Each row comes from the steps of one path. Every step used is in the known rows, and no mark comes twice. Write the path behind each row, first mark first.
Known rows:
kuda > rolu > vevad > futuk: [-0.06 -0.05  0.07  0.21  0.22  0.03  0.20 -0.12 -0.03  0.23 -0.03  0.12
  0.16  0.22 -0.39  0.08 -0.05 -0.04  0.14 -0.15]
futuk > rolu > kuda: [-0.13 -0.24 -0.16  0.03  0.01  0.18  0.06 -0.02 -0.17  0.38  0.21  0.28
  0.20  0.22 -0.29 -0.01 -0.12  0.17 -0.20 -0.10]
rolu > vevad > futuk > kuda > vuvuv: [-0.17  0.00 -0.03  0.14 -0.04  0.03  0.01 -0.12  0.24  0.52  0.03  0.12
  0.22 -0.03 -0.59  0.17 -0.14  0.00  0.20  0.09]
gobav > kuda > rolu: [-0.30 -0.07  0.13 -0.04 -0.02 -0.03  0.01  0.00  0.05  0.15  0.13  0.10
  0.11  0.18 -0.39 -0.05 -0.07 -0.17 -0.03  0.03]
rolu > vevad > futuk: [-0.16 -0.06  0.05  0.25  0.14  0.02  0.14 -0.19 -0.03  0.34  0.08  0.13
  0.17  0.17 -0.38  0.15 -0.07  0.03  0.14 -0.04]
kuda > futuk > vevad > rolu > vuvuv: [-0.29 -0.12  0.09 -0.04 -0.10 -0.10  0.16 -0.12 -0.05  0.40  0.08  0.31
  0.23  0.27 -0.12  0.21 -0.15 -0.06  0.02 -0.02]
gobav > kuda > futuk > vevad > rolu > vuvuv: [-0.43 -0.15  0.12 -0.08 -0.18 -0.11  0.07 -0.07  0.01  0.38  0.13  0.33
  0.20  0.22 -0.14  0.18 -0.16 -0.09  0.00  0.02]
rolu > kuda > vuvuv: [-0.10 -0.02 -0.08  0.04 -0.06  0.12  0.00 -0.15 -0.08  0.47  0.14  0.25
  0.16  0.07 -0.41  0.15 -0.16  0.02  0.06  0.06]
rolu > vuvuv: [-0.37 -0.17  0.05 -0.14 -0.03 -0.21  0.09 -0.29 -0.07  0.36  0.21  0.20
  0.16  0.22 -0.08  0.15 -0.11 -0.02 -0.05  0.06]
vuvuv > rolu > kuda: [-0.01 -0.11 -0.14 -0.08  0.06  0.12  0.14  0.01 -0.24  0.28  0.31  0.26
  0.12  0.15 -0.26 -0.11 -0.11  0.03 -0.20 -0.05]
vuvuv > rolu > kuda > futuk > vevad: [-0.02 -0.02 -0.32  0.12 -0.11  0.30  0.07  0.08 -0.12  0.41  0.28  0.20
  0.16  0.26 -0.26  0.17 -0.21  0.14 -0.01  0.03]
gobav > kuda > futuk > vevad > rolu: [-0.29 -0.01  0.13  0.18 -0.20  0.10  0.05  0.08  0.04  0.39  0.10  0.24
  0.22  0.21 -0.42  0.15 -0.15 -0.09  0.06  0.08]
futuk > vevad > rolu > kuda: [-0.14 -0.19 -0.07  0.13 -0.08  0.12  0.15  0.00 -0.21  0.42  0.13  0.39
  0.22  0.29 -0.28  0.03 -0.12  0.06 -0.01 -0.03]
vevad > futuk: [-0.19 -0.03  0.16  0.17  0.07 -0.07  0.16 -0.28  0.02  0.31  0.06  0.09
  0.16  0.16 -0.37  0.18 -0.08 -0.08  0.04  0.05]
vuvuv > rolu > vevad > futuk > kuda > gobav: [-0.29 -0.01 -0.15  0.14 -0.05 -0.05  0.01 -0.02  0.13  0.52  0.10  0.09
  0.15  0.13 -0.65 -0.04 -0.01  0.04 -0.07  0.03]
futuk > vevad > rolu > kuda > gobav: [-0.30 -0.09 -0.14  0.20 -0.19  0.05  0.01 -0.04 -0.18  0.57  0.09  0.33
  0.17  0.34 -0.49  0.03 -0.05  0.08 -0.08 -0.01]
vevad > futuk > kuda > gobav: [-0.43 -0.05 -0.07  0.16 -0.13 -0.13  0.00 -0.17  0.18  0.57  0.06  0.08
  0.16  0.19 -0.65  0.06 -0.03 -0.01 -0.02  0.13]
vuvuv > rolu: [-0.04  0.09  0.03 -0.04  0.02  0.00  0.10  0.00 -0.10  0.23  0.27  0.07
  0.14  0.07 -0.35 -0.05 -0.06 -0.05 -0.23  0.03]
rolu > kuda: [-0.18 -0.20 -0.13  0.02  0.02  0.09  0.11 -0.13 -0.20  0.39  0.26  0.28
  0.13  0.24 -0.27  0.02 -0.14  0.06 -0.02  0.04]
gobav > kuda > rolu > vevad > futuk: [-0.19 -0.08  0.10  0.16  0.14  0.02  0.11 -0.08  0.03  0.21  0.03  0.13
  0.14  0.16 -0.41  0.05 -0.05 -0.08  0.12 -0.11]
vevad > futuk > kuda > rolu: [-0.13 -0.12  0.05  0.04  0.13 -0.08  0.21 -0.05  0.19  0.23 -0.04  0.06
  0.19  0.19 -0.48 -0.04 -0.08 -0.15  0.07 -0.02]

Which path is each row?
[-0.20 -0.01 -0.20  0.02 -0.08  0.04  0.00 -0.02 -0.20  0.46  0.23  0.21
  0.09  0.22 -0.47 -0.07 -0.03  0.05 -0.23 -0.03] -> vuvuv > rolu > kuda > gobav
[-0.03  0.03 -0.10  0.08  0.09  0.12  0.07  0.07 -0.16  0.29  0.29  0.13
  0.15  0.11 -0.36 -0.06 -0.05  0.11 -0.06 -0.05] -> vuvuv > rolu > vevad
[-0.14 -0.09  0.02  0.05  0.08  0.20  0.21  0.01 -0.09  0.39  0.15  0.29
  0.13  0.23 -0.39  0.09 -0.22 -0.13  0.09 -0.03] -> vevad > rolu > kuda > futuk
[-0.06 -0.01 -0.03  0.13 -0.15  0.14  0.03 -0.05 -0.09  0.50  0.05  0.34
  0.23  0.11 -0.42  0.16 -0.15  0.02  0.07  0.01] -> futuk > vevad > rolu > kuda > vuvuv
[-0.11  0.09 -0.05  0.02 -0.04  0.15 -0.08  0.11 -0.04  0.33  0.27  0.14
  0.14 -0.05 -0.45 -0.01 -0.08  0.06 -0.03 -0.02] -> gobav > kuda > vuvuv > rolu > vevad
[-0.32 -0.15  0.11 -0.03 -0.13 -0.18  0.14 -0.16 -0.09  0.39  0.08  0.32
  0.24  0.27 -0.10  0.16 -0.10 -0.02 -0.03  0.00] -> futuk > vevad > rolu > vuvuv
[ 0.03  0.10  0.05  0.16  0.13  0.07  0.12 -0.08 -0.02  0.31  0.06  0.12
  0.16  0.01 -0.44  0.11 -0.06 -0.01  0.03 -0.11] -> kuda > vuvuv > rolu > vevad > futuk
[-0.28 -0.20  0.09 -0.09  0.03 -0.15  0.11 -0.24  0.00  0.31  0.05  0.19
  0.22  0.17 -0.12  0.18 -0.08  0.04 -0.20 -0.12] -> vevad > futuk > rolu > vuvuv
[-0.41 -0.02  0.07  0.01 -0.10  0.12 -0.04 -0.03  0.12  0.34  0.29  0.10
  0.07  0.11 -0.42  0.17 -0.22 -0.14  0.08  0.17] -> gobav > kuda > futuk
[-0.19 -0.02  0.12  0.24 -0.15  0.01  0.11 -0.02 -0.07  0.39  0.05  0.25
  0.27  0.26 -0.37  0.12 -0.07 -0.02  0.00  0.06] -> futuk > vevad > rolu
[-0.26 -0.13 -0.16  0.15 -0.06  0.07 -0.01 -0.10 -0.11  0.51  0.07  0.23
  0.16  0.27 -0.51  0.05 -0.03  0.12 -0.21 -0.10] -> vevad > futuk > rolu > kuda > gobav
[-0.16 -0.19  0.07  0.04  0.03  0.06  0.19 -0.04 -0.20  0.37  0.13  0.38
  0.18  0.23 -0.33 -0.05 -0.12 -0.06 -0.04 -0.05] -> vevad > rolu > kuda
[-0.02  0.06 -0.16  0.05  0.02  0.13  0.01  0.12  0.02  0.40  0.22  0.12
  0.19 -0.02 -0.50 -0.04 -0.08  0.10  0.01 -0.01] -> futuk > kuda > vuvuv > rolu > vevad
[-0.10  0.06  0.09  0.10  0.05  0.06  0.03 -0.03  0.03  0.28  0.11  0.13
  0.14 -0.05 -0.46  0.08 -0.07 -0.04  0.01 -0.07] -> gobav > kuda > vuvuv > rolu > vevad > futuk
[-0.09 -0.02  0.08  0.06 -0.05  0.09  0.07 -0.08 -0.09  0.46  0.04  0.33
  0.20  0.05 -0.46  0.11 -0.14 -0.08  0.05 -0.01] -> vevad > rolu > kuda > vuvuv
[-0.16  0.03  0.09  0.24 -0.12  0.11  0.14  0.03 -0.02  0.41  0.06  0.23
  0.24  0.26 -0.40  0.18 -0.14 -0.06  0.08  0.04] -> kuda > futuk > vevad > rolu
[-0.34 -0.15  0.25 -0.12 -0.01 -0.25  0.19 -0.20 -0.08  0.34  0.07  0.30
  0.21  0.20 -0.15  0.09 -0.09 -0.14 -0.06 -0.01] -> vevad > rolu > vuvuv
[-0.15 -0.03 -0.03  0.10  0.01  0.21  0.03  0.02  0.05  0.36  0.15  0.08
  0.20  0.17 -0.43  0.17 -0.16  0.06 -0.14 -0.05] -> kuda > futuk > rolu
[ 0.04  0.20  0.04 -0.04 -0.04  0.04  0.02  0.00 -0.04  0.29  0.18  0.08
  0.15 -0.06 -0.45  0.05 -0.08 -0.07 -0.17  0.04] -> kuda > vuvuv > rolu
[-0.13 -0.06 -0.16  0.18  0.08  0.29  0.02  0.08 -0.04  0.41  0.19  0.13
  0.20  0.19 -0.42  0.11 -0.13  0.19  0.01 -0.12] -> kuda > futuk > rolu > vevad
